Each row comes from the steps of one walk. Every step used is in the known rows, and no mark comes twice. Write the walk behind each row, first mark first.
In the rows, zero is written as 100.
Known rows:
D/T/S/B: 111 101 104 125 100 85 89 100 111 109 113 72 67 92 69 87 89 107 115 52 97 124 85 104 89
J/T: 94 123 108 115 94 97 90 99 111 107 105 84 66 91 95 78 83 96 108 68 77 121 84 75 94
C/Y/M/V: 113 132 105 122 76 75 106 99 105 108 110 91 106 103 77 93 102 101 110 63 135 114 113 108 93
T/S: 116 105 100 126 88 91 82 105 111 106 105 105 85 99 71 84 77 112 112 76 85 110 97 108 92
B/S/T/C: 124 119 105 128 95 88 124 109 98 104 107 83 98 103 49 97 84 112 99 61 84 108 73 102 93
X/C/Y: 108 126 105 116 72 95 107 106 105 110 101 89 96 114 81 81 88 106 94 74 112 116 92 109 88
S/T/C/Y/M: 116 136 105 120 88 81 124 97 94 104 107 102 105 95 42 95 90 104 101 60 123 116 73 94 99
B/S/T/C/Y/M: 131 134 105 124 88 74 133 104 97 103 107 100 105 104 49 102 90 114 100 53 119 108 74 111 104
X/C/Y/M/V/J/T/S: 122 139 93 96 83 84 117 90 108 108 107 117 73 113 90 110 102 105 104 58 101 113 81 105 47
Q/B/M/V/J/T/C: 107 116 93 109 124 102 115 100 109 106 114 112 70 119 66 100 109 103 106 49 30 130 74 80 43
D/T/J: 107 118 105 124 112 104 97 93 107 107 106 69 57 93 95 93 97 95 106 65 79 127 82 69 84
J/T/S/B/M/V: 121 113 99 115 98 87 88 99 117 107 122 104 56 103 64 103 95 102 121 53 77 122 105 92 70
S/B/M/V/J/T/C: 109 117 97 124 107 101 116 97 108 110 117 94 47 104 60 105 106 101 108 48 72 128 80 76 54
T/S/B/M: 119 100 98 138 92 90 84 108 117 105 114 120 67 110 49 92 83 115 114 62 93 119 105 103 95
Q/B/M/V: 102 106 99 126 104 93 97 110 114 105 115 107 99 130 58 91 103 105 109 58 53 126 113 93 70
X/C/Y/M/V: 109 133 101 114 67 80 115 103 106 108 104 110 103 123 75 100 104 105 95 64 116 112 103 107 70
V/J: 94 113 102 132 97 109 103 98 105 108 99 77 72 96 95 78 81 101 103 74 87 117 76 84 83
V/J/T/C/Y/M/B: 115 134 93 106 107 90 118 91 98 109 106 98 62 94 98 95 101 111 93 57 89 125 55 91 64
X/C/T/S/B/M: 107 113 92 120 83 76 102 106 115 105 113 127 64 121 55 97 87 108 99 58 101 126 86 96 82
J/T/C/Y/M/B: 117 135 98 104 96 79 107 99 101 109 110 105 77 97 84 95 102 112 94 57 93 124 74 98 78
Y/C/T: 92 122 108 113 83 86 120 105 107 103 103 99 82 88 87 82 82 103 95 69 129 119 73 81 97
C/T/S/B/M: 111 109 96 129 93 71 92 101 114 104 119 108 64 99 55 87 82 104 115 59 117 129 94 97 106
Q/B/S/T/C/Y/M: 128 124 98 118 101 76 128 106 98 101 111 104 123 118 43 92 99 117 102 46 100 120 80 117 95
C/Y/M/V/J: 112 134 101 121 84 83 116 93 102 108 108 86 94 99 88 94 102 100 109 62 131 115 98 104 81

Which walk is each row?
121 126 98 119 104 97 121 94 104 112 121 80 55 97 61 102 108 99 111 47 100 130 83 91 62
S/B/M/V/J/T/C/Y
115 113 101 120 99 91 85 100 118 105 116 116 48 101 66 93 84 107 117 55 80 124 93 86 90
J/T/S/B/M
117 121 98 115 110 98 102 96 116 106 115 111 49 106 81 110 94 100 117 59 55 115 87 84 54
B/M/V/J/T/S
110 110 101 114 83 81 112 103 108 103 111 106 77 86 70 86 81 110 104 63 141 121 79 99 93
Y/C/T/S/B
87 122 100 115 78 82 107 104 107 106 103 97 81 113 82 83 86 99 91 70 99 124 78 86 86
X/C/T
120 129 107 118 92 90 120 98 91 107 109 72 105 87 44 87 86 100 104 67 116 117 74 102 96
S/T/C/Y
136 135 100 119 95 79 145 97 93 106 111 83 100 103 58 113 101 108 104 50 114 107 73 111 73
B/S/T/C/Y/M/V/J
134 110 94 128 102 92 106 104 96 105 116 67 86 113 83 105 93 111 96 70 79 117 102 101 80
M/B/S/T/J
141 132 95 123 92 77 115 97 96 103 115 89 96 111 80 107 101 111 99 62 129 118 105 108 95
C/Y/M/B/S/T/J
119 133 99 101 103 99 121 88 97 113 112 59 71 85 90 96 105 94 109 62 90 119 73 96 50
M/V/J/T/C/Y
138 134 103 119 87 71 136 103 96 105 113 88 112 106 47 112 101 109 104 51 116 106 87 116 84
B/S/T/C/Y/M/V
127 134 92 108 107 85 126 96 99 108 107 95 64 99 101 102 102 118 92 51 86 119 55 104 67
V/J/T/C/Y/M/B/S
102 125 93 115 87 94 106 97 105 105 105 101 65 111 88 94 93 95 91 74 94 128 83 71 75
X/C/T/J
112 117 102 109 97 92 83 97 114 106 108 102 64 90 86 85 79 104 115 69 72 116 85 92 88
J/T/S
102 124 104 110 100 98 102 101 106 108 104 97 65 89 77 85 89 103 100 65 63 121 65 77 80
J/T/C
124 101 93 133 98 95 98 100 112 108 118 103 63 108 58 103 93 109 118 58 87 119 103 103 63
T/S/B/M/V/J
121 129 99 118 91 76 120 101 91 106 112 94 106 101 50 99 96 110 94 60 115 120 78 106 86
S/T/C/Y/M/B
115 135 106 104 97 93 107 96 102 110 107 83 75 82 79 81 93 102 104 64 95 121 69 94 89
J/T/C/Y
107 133 107 127 77 79 102 100 107 106 103 104 99 101 79 81 90 106 105 65 138 116 99 102 115
C/Y/M
108 140 99 108 104 95 122 88 102 107 101 104 60 87 91 90 95 104 100 57 97 122 51 80 76
V/J/T/C/Y/M
102 132 96 112 99 89 120 93 105 107 105 115 67 101 84 108 107 102 102 54 72 117 69 73 49
Y/M/V/J/T/C
140 118 98 119 94 78 120 110 90 109 116 61 107 106 65 98 94 118 93 62 101 114 87 130 85
M/B/S/T/C/Y
97 121 103 129 79 80 101 104 110 105 106 112 96 112 75 99 101 103 105 63 96 112 110 87 79
Y/M/V
111 142 102 108 90 84 115 87 104 108 110 84 77 94 98 96 103 95 113 56 122 118 90 93 77
C/Y/M/V/J/T
120 102 99 132 90 84 96 117 105 108 109 74 91 116 93 89 90 122 93 69 76 113 104 119 87
M/B/S
114 126 102 114 103 73 114 101 100 110 108 87 86 100 78 97 108 114 91 49 99 124 66 108 78
D/T/C/Y/M/B
116 111 94 111 101 97 101 89 106 110 118 66 57 90 86 98 98 97 120 58 85 121 92 96 50
M/V/J/T/S/B
